What can hang from each mark
K_339: K_340
K_340: K_230 K_807
K_548: K_368 K_707
K_707: K_548 K_729
K_763: K_140 K_506 K_807
K_98: K_140
K_140: K_763
K_368: K_339 K_807
K_780: K_368
K_807: K_340 K_707

Every row comes from one small tree of marks. Brackets hold a mark, then the marks that hang from it, in the order of their numbers. Every link used is in the known rows. Which tree was each row made from?
Known rows
(K_548 (K_707 K_729)): [-0.205 -0.789 -0.482  0.747 -0.509 -1.372  0.773 -0.610  0.649 -0.855
 -1.775  0.407 -0.753 -0.187  0.880  0.953  0.990 -1.385  1.349 -1.042
  0.406  0.312]
(K_763 K_140 K_506 (K_807 (K_707 (K_548 (K_368 K_339)) K_729))): [-0.002 -1.322  0.444  1.015 -0.841 -0.457  3.498 -0.004  1.869 -1.437
 -4.477  0.470 -2.042 -0.040 -1.705 -0.244 -0.542  0.991  1.660 -1.850
  1.464  0.575]
(K_140 (K_763 (K_807 K_340 (K_707 (K_548 K_368))))): [ 0.400 -0.210  0.331  1.537  0.105 -0.325  1.422  0.017  0.912 -0.245
 -2.909  0.528 -2.239 -0.072 -0.436 -0.206 -0.977  1.505  0.566 -1.181
  1.373 -0.027]
(K_368 K_339 K_807): [-0.181 -1.172 -1.426 -0.500  0.177 -0.625  0.184  0.078  0.964 -0.191
 -1.063  0.840 -1.632  0.889  0.537  0.915  1.143  1.202  0.433 -0.837
  1.201 -0.509]
(K_368 (K_339 K_340) (K_807 K_707)): [-1.699 -1.366 -1.112  0.964  0.110 -1.544 -0.490 -0.465  2.435 -0.154
 -3.065  1.644 -3.760  1.644  1.832  1.018  0.379  0.762  0.293 -1.851
  1.294 -1.327]
(K_780 (K_368 (K_807 K_340 (K_707 K_548)))): [-1.219 -1.703 -0.119  0.380  2.108 -1.980 -0.148 -0.149  2.453 -0.395
 -2.461  0.272 -4.438  1.099  1.336  1.143  0.662  1.364  0.190 -2.043
  0.534  0.032]
(K_780 (K_368 (K_339 (K_340 K_230)) (K_807 (K_707 K_548)))): [-1.586 -3.107  0.419  0.848  1.500 -2.935 -0.824  0.124  4.120 -0.452
 -3.891  0.796 -6.152  2.691  2.513  1.873  1.162  2.178 -0.070 -1.700
  0.244 -1.716]
(K_368 K_339 (K_807 K_707)): [-1.276 -1.589 -1.578 -0.215  0.673 -1.027  0.224 -0.030  1.875 -0.426
 -2.445  1.391 -2.940  0.861  0.939  0.673  0.262  0.573  0.826 -1.482
  1.115 -0.199]
(K_807 K_340 (K_707 K_548 K_729)): [-1.604  0.358  0.744  1.988  1.014 -2.767 -0.055 -0.982  2.148 -0.334
 -4.235 -0.548 -3.946  0.503  1.367  0.577 -0.092 -1.789  0.872 -2.366
  0.335 -0.008]
(K_780 (K_368 K_339 K_807)): [-0.288 -2.357 -1.166 -0.981  1.427 -0.751  0.654  0.505  1.699 -0.260
 -0.685  0.971 -2.934  0.989  0.715  1.340  1.785  2.157  0.030 -1.126
  0.957 -0.115]
(K_807 (K_340 K_230) (K_707 (K_548 (K_368 K_339)) K_729)): [-2.095 -1.841  0.811  2.198  1.482 -3.586  0.368 -0.763  3.498 -0.494
 -5.591 -0.383 -6.704  1.814  1.977  1.010  0.660 -1.357  0.290 -2.027
  0.175 -1.703]
(K_98 (K_140 K_763)): [ 0.612  0.032 -0.742  0.004 -1.827 -0.587  1.274  0.323 -0.540 -0.108
  0.194  0.495  2.163 -0.309 -0.149 -0.697 -0.648  0.117  0.314  0.327
  0.354  1.032]
(K_763 K_140 K_506): [ 0.082  0.004  0.485  0.185 -2.327  0.402  2.100  0.065 -0.597 -0.312
 -0.581 -0.394  2.862 -0.187 -1.822 -1.092 -0.664  0.215  0.484  0.236
 -0.286  0.571]
(K_780 (K_368 (K_339 K_340) K_807)): [-0.702 -2.132 -0.744  0.068  0.937 -1.240 -0.019  0.105  2.224 -0.019
 -1.195  1.239 -3.669  1.723  1.507  1.607  1.890  2.318 -0.431 -1.449
  1.103 -1.100]
(K_339 (K_340 K_230 K_807)): [-1.304 -0.377  0.558  2.101 -0.631 -0.550 -1.987 -1.076  0.517  0.421
 -0.851 -0.222 -1.975  1.327  2.108  1.534 -0.578  0.185 -1.583  0.735
 -0.467 -3.169]
(K_707 (K_548 (K_368 (K_339 (K_340 K_807)))) K_729): [-0.756 -2.225  0.138  0.894  1.505 -2.192  0.568 -0.958  2.439 -0.750
 -3.130  0.561 -5.751  1.063  1.193  2.678  1.453  0.362 -0.052 -2.278
  1.560 -1.532]
(K_763 K_807): [ 1.138  0.830 -0.077  0.617 -0.307  1.371  0.131  0.063 -0.442 -0.084
  0.113  0.113  0.185 -0.446 -0.507 -0.217 -0.554  1.351  0.109  0.232
  0.836 -0.234]
(K_368 K_339 (K_807 (K_340 K_230) (K_707 K_548 K_729))): [-2.005 -1.213 -0.048  1.900  0.623 -3.620 -0.539 -0.711  3.268 -0.457
 -5.457 -0.207 -5.519  2.086  2.572  1.523  0.898 -0.522  0.860 -1.992
  0.714 -1.634]
(K_140 (K_763 K_506 (K_807 K_340 (K_707 K_548 K_729)))): [-0.120  1.003  0.938  3.186 -1.485 -0.773  1.862  0.031  0.544  0.063
 -4.192 -0.048  0.119 -0.829 -0.654  0.060 -1.249  0.432  1.538 -1.175
  1.204  0.627]
(K_98 K_140): [ 0.229 -0.115 -0.809 -0.065 -0.666 -0.566  0.440 -0.131 -0.118 -0.243
  0.522  0.180  0.585  0.060  0.139 -0.592 -0.318 -0.316 -0.147 -0.038
  0.122  0.634]
(K_548 K_368 (K_707 K_729)): [-0.342 -2.491 -0.810  0.236  0.305 -1.178  1.861 -0.429  1.106 -1.188
 -1.796  0.966 -2.362 -0.107  0.482  1.237  1.451 -1.030  1.050 -1.311
  0.919  0.045]
(K_763 K_140 K_506 (K_807 K_707)): [ 0.105  0.458  0.222  1.105 -2.101  1.381  2.282  0.036 -0.121 -0.604
 -1.959  0.267  1.731 -0.696 -1.910 -1.555 -2.033  0.876  0.900 -0.181
  0.444  0.630]

Which tree is each row?
[ 0.501  0.162  0.987  1.031 -1.456  0.378  2.020  0.044  0.638 -0.951
 -2.897 -0.140  0.565 -0.278 -1.974 -1.159 -1.825  1.513  1.265 -0.808
  0.447  0.795]	(K_763 K_140 K_506 (K_807 (K_707 K_548)))
[-1.439 -3.343 -0.785  1.859  0.195 -2.110  0.649 -1.297  2.156 -0.794
 -3.331  1.212 -5.377  1.453  2.263  2.530  1.629 -0.538 -0.174 -1.400
  0.897 -2.813]	(K_548 (K_368 (K_339 (K_340 K_230 K_807))) (K_707 K_729))
[-0.923 -2.825  0.584  1.026  0.455 -3.210  0.097 -0.213  3.423 -0.916
 -4.153  0.215 -5.481  2.286  2.035  2.571  2.062  0.816  0.456 -1.516
  1.268 -2.154]	(K_707 (K_548 (K_368 (K_339 (K_340 K_230)) K_807)) K_729)
[-1.978 -2.925  0.477  1.210  1.287 -3.514 -0.449 -0.015  4.482 -0.723
 -4.687  0.667 -6.396  2.485  2.944  2.435  1.554  1.190  0.426 -2.018
  0.550 -1.554]	(K_780 (K_368 (K_339 (K_340 K_230)) (K_807 (K_707 K_548 K_729))))
[-1.684 -1.011 -0.076  1.752  1.077 -2.280 -0.525 -1.355  2.603 -0.349
 -3.871  0.746 -5.421  1.184  1.940  2.086  0.206 -0.265  0.066 -2.438
  1.001 -1.488]	(K_368 (K_339 (K_340 (K_807 (K_707 K_548 K_729)))))
[-2.027 -1.094 -0.056  1.166  0.572 -0.400 -1.250 -0.786  0.787 -0.056
 -1.650  0.004 -2.475  0.440  1.657  1.026 -1.652 -0.734 -0.738  0.583
 -0.881 -1.907]	(K_340 K_230 (K_807 K_707))
[-0.926 -3.572 -0.820  1.450  0.487 -1.421  0.186 -1.184  1.742 -0.500
 -2.300  1.376 -5.082  1.733  1.750  1.906  1.176  0.680 -0.807 -1.041
  0.566 -3.009]	(K_548 (K_368 (K_339 (K_340 K_230 K_807))) K_707)
[ 1.091  1.639 -0.028  1.684 -1.494  0.798  0.867 -0.018 -1.007  0.560
 -0.716  0.025  1.143 -0.450 -0.433 -0.554 -0.735  1.252  0.128  0.183
  1.087 -0.301]	(K_140 (K_763 (K_807 K_340)))
[-0.188  0.601  0.019  3.115 -2.708 -0.432  1.386  0.077 -0.264  0.392
 -2.300  0.095  1.594 -0.173 -0.043 -1.226 -2.075  0.264  0.211  0.522
  0.213 -0.129]	(K_98 (K_140 (K_763 K_506 (K_807 (K_340 K_230) K_707))))
[ 1.244  0.673  0.400  1.585 -2.320  1.462  1.934  0.837 -1.230  0.322
 -0.779  0.342  3.294 -1.242 -1.751 -0.416 -1.160  1.881  0.839  0.721
  0.960  0.621]	(K_140 (K_763 K_506 K_807))
[-1.286 -1.958  0.494  0.303  1.662 -2.066  1.072 -0.118  2.712 -1.220
 -3.654  0.421 -4.331  0.193  0.589  1.086  0.145 -0.948  1.191 -1.968
  0.672  0.499]	(K_807 (K_707 (K_548 K_368) K_729))
[ 0.221 -0.834  0.342  2.429 -0.357 -0.476  2.589  0.271  1.045  0.095
 -4.060  0.841 -1.956 -0.133 -1.256 -0.183 -0.749  1.959  0.887 -1.627
  1.662  0.071]	(K_140 (K_763 K_506 (K_807 K_340 (K_707 (K_548 (K_368 K_339))))))
[-0.342 -3.051 -1.263  0.141  0.699 -1.668  2.234 -0.413  1.764 -1.147
 -2.620  1.372 -3.798  0.393  0.586  1.377  2.108 -0.695  1.069 -1.974
  1.318 -0.232]	(K_548 (K_368 K_339) (K_707 K_729))
[-2.090 -2.477  0.530  1.124  1.530 -1.894 -0.339 -0.813  2.293 -0.949
 -3.515 -0.143 -5.057  0.636  1.815  2.214 -0.651 -0.882 -0.049 -0.574
 -0.178 -1.733]	(K_340 K_230 (K_807 (K_707 (K_548 K_368) K_729)))
[-2.015 -1.237  0.758  1.471  0.912 -2.028 -1.124 -0.920  1.983 -0.645
 -3.489 -0.554 -3.930  0.590  2.090  2.060 -1.019 -1.183  0.164 -0.367
 -0.542 -1.543]	(K_340 K_230 (K_807 (K_707 K_548 K_729)))
[-0.649 -1.607 -1.210  0.083  1.463 -1.189  0.411 -0.091  1.576  0.189
 -1.180  0.605 -3.667  1.299  1.072  1.114  1.876  1.700 -0.425 -1.612
  1.015 -0.672]	(K_780 (K_368 K_339 (K_807 K_340)))
[-2.369 -2.658 -0.266  1.283  0.725 -2.627 -0.184 -0.027  3.763 -0.385
 -3.858  1.068 -5.321  2.107  2.967  2.030  1.371  0.582  0.110 -1.428
  0.584 -1.696]	(K_780 (K_368 (K_339 (K_340 K_230)) (K_807 (K_707 K_729))))
[-1.355 -2.409  0.070  0.748  2.536 -1.913 -0.331 -0.658  3.050 -0.281
 -2.737  1.051 -6.283  1.481  1.580  1.905  0.550  1.726 -0.675 -2.432
  0.472 -1.132]	(K_780 (K_368 (K_339 (K_340 (K_807 (K_707 K_548))))))
[-0.330  1.314  0.215  2.259 -2.087  0.940  2.033 -0.607 -0.304 -0.068
 -2.521 -0.187  0.911 -0.356 -1.523 -1.782 -1.927  0.378  0.428 -0.712
  0.534  0.004]	(K_763 K_140 K_506 (K_807 K_340 K_707))
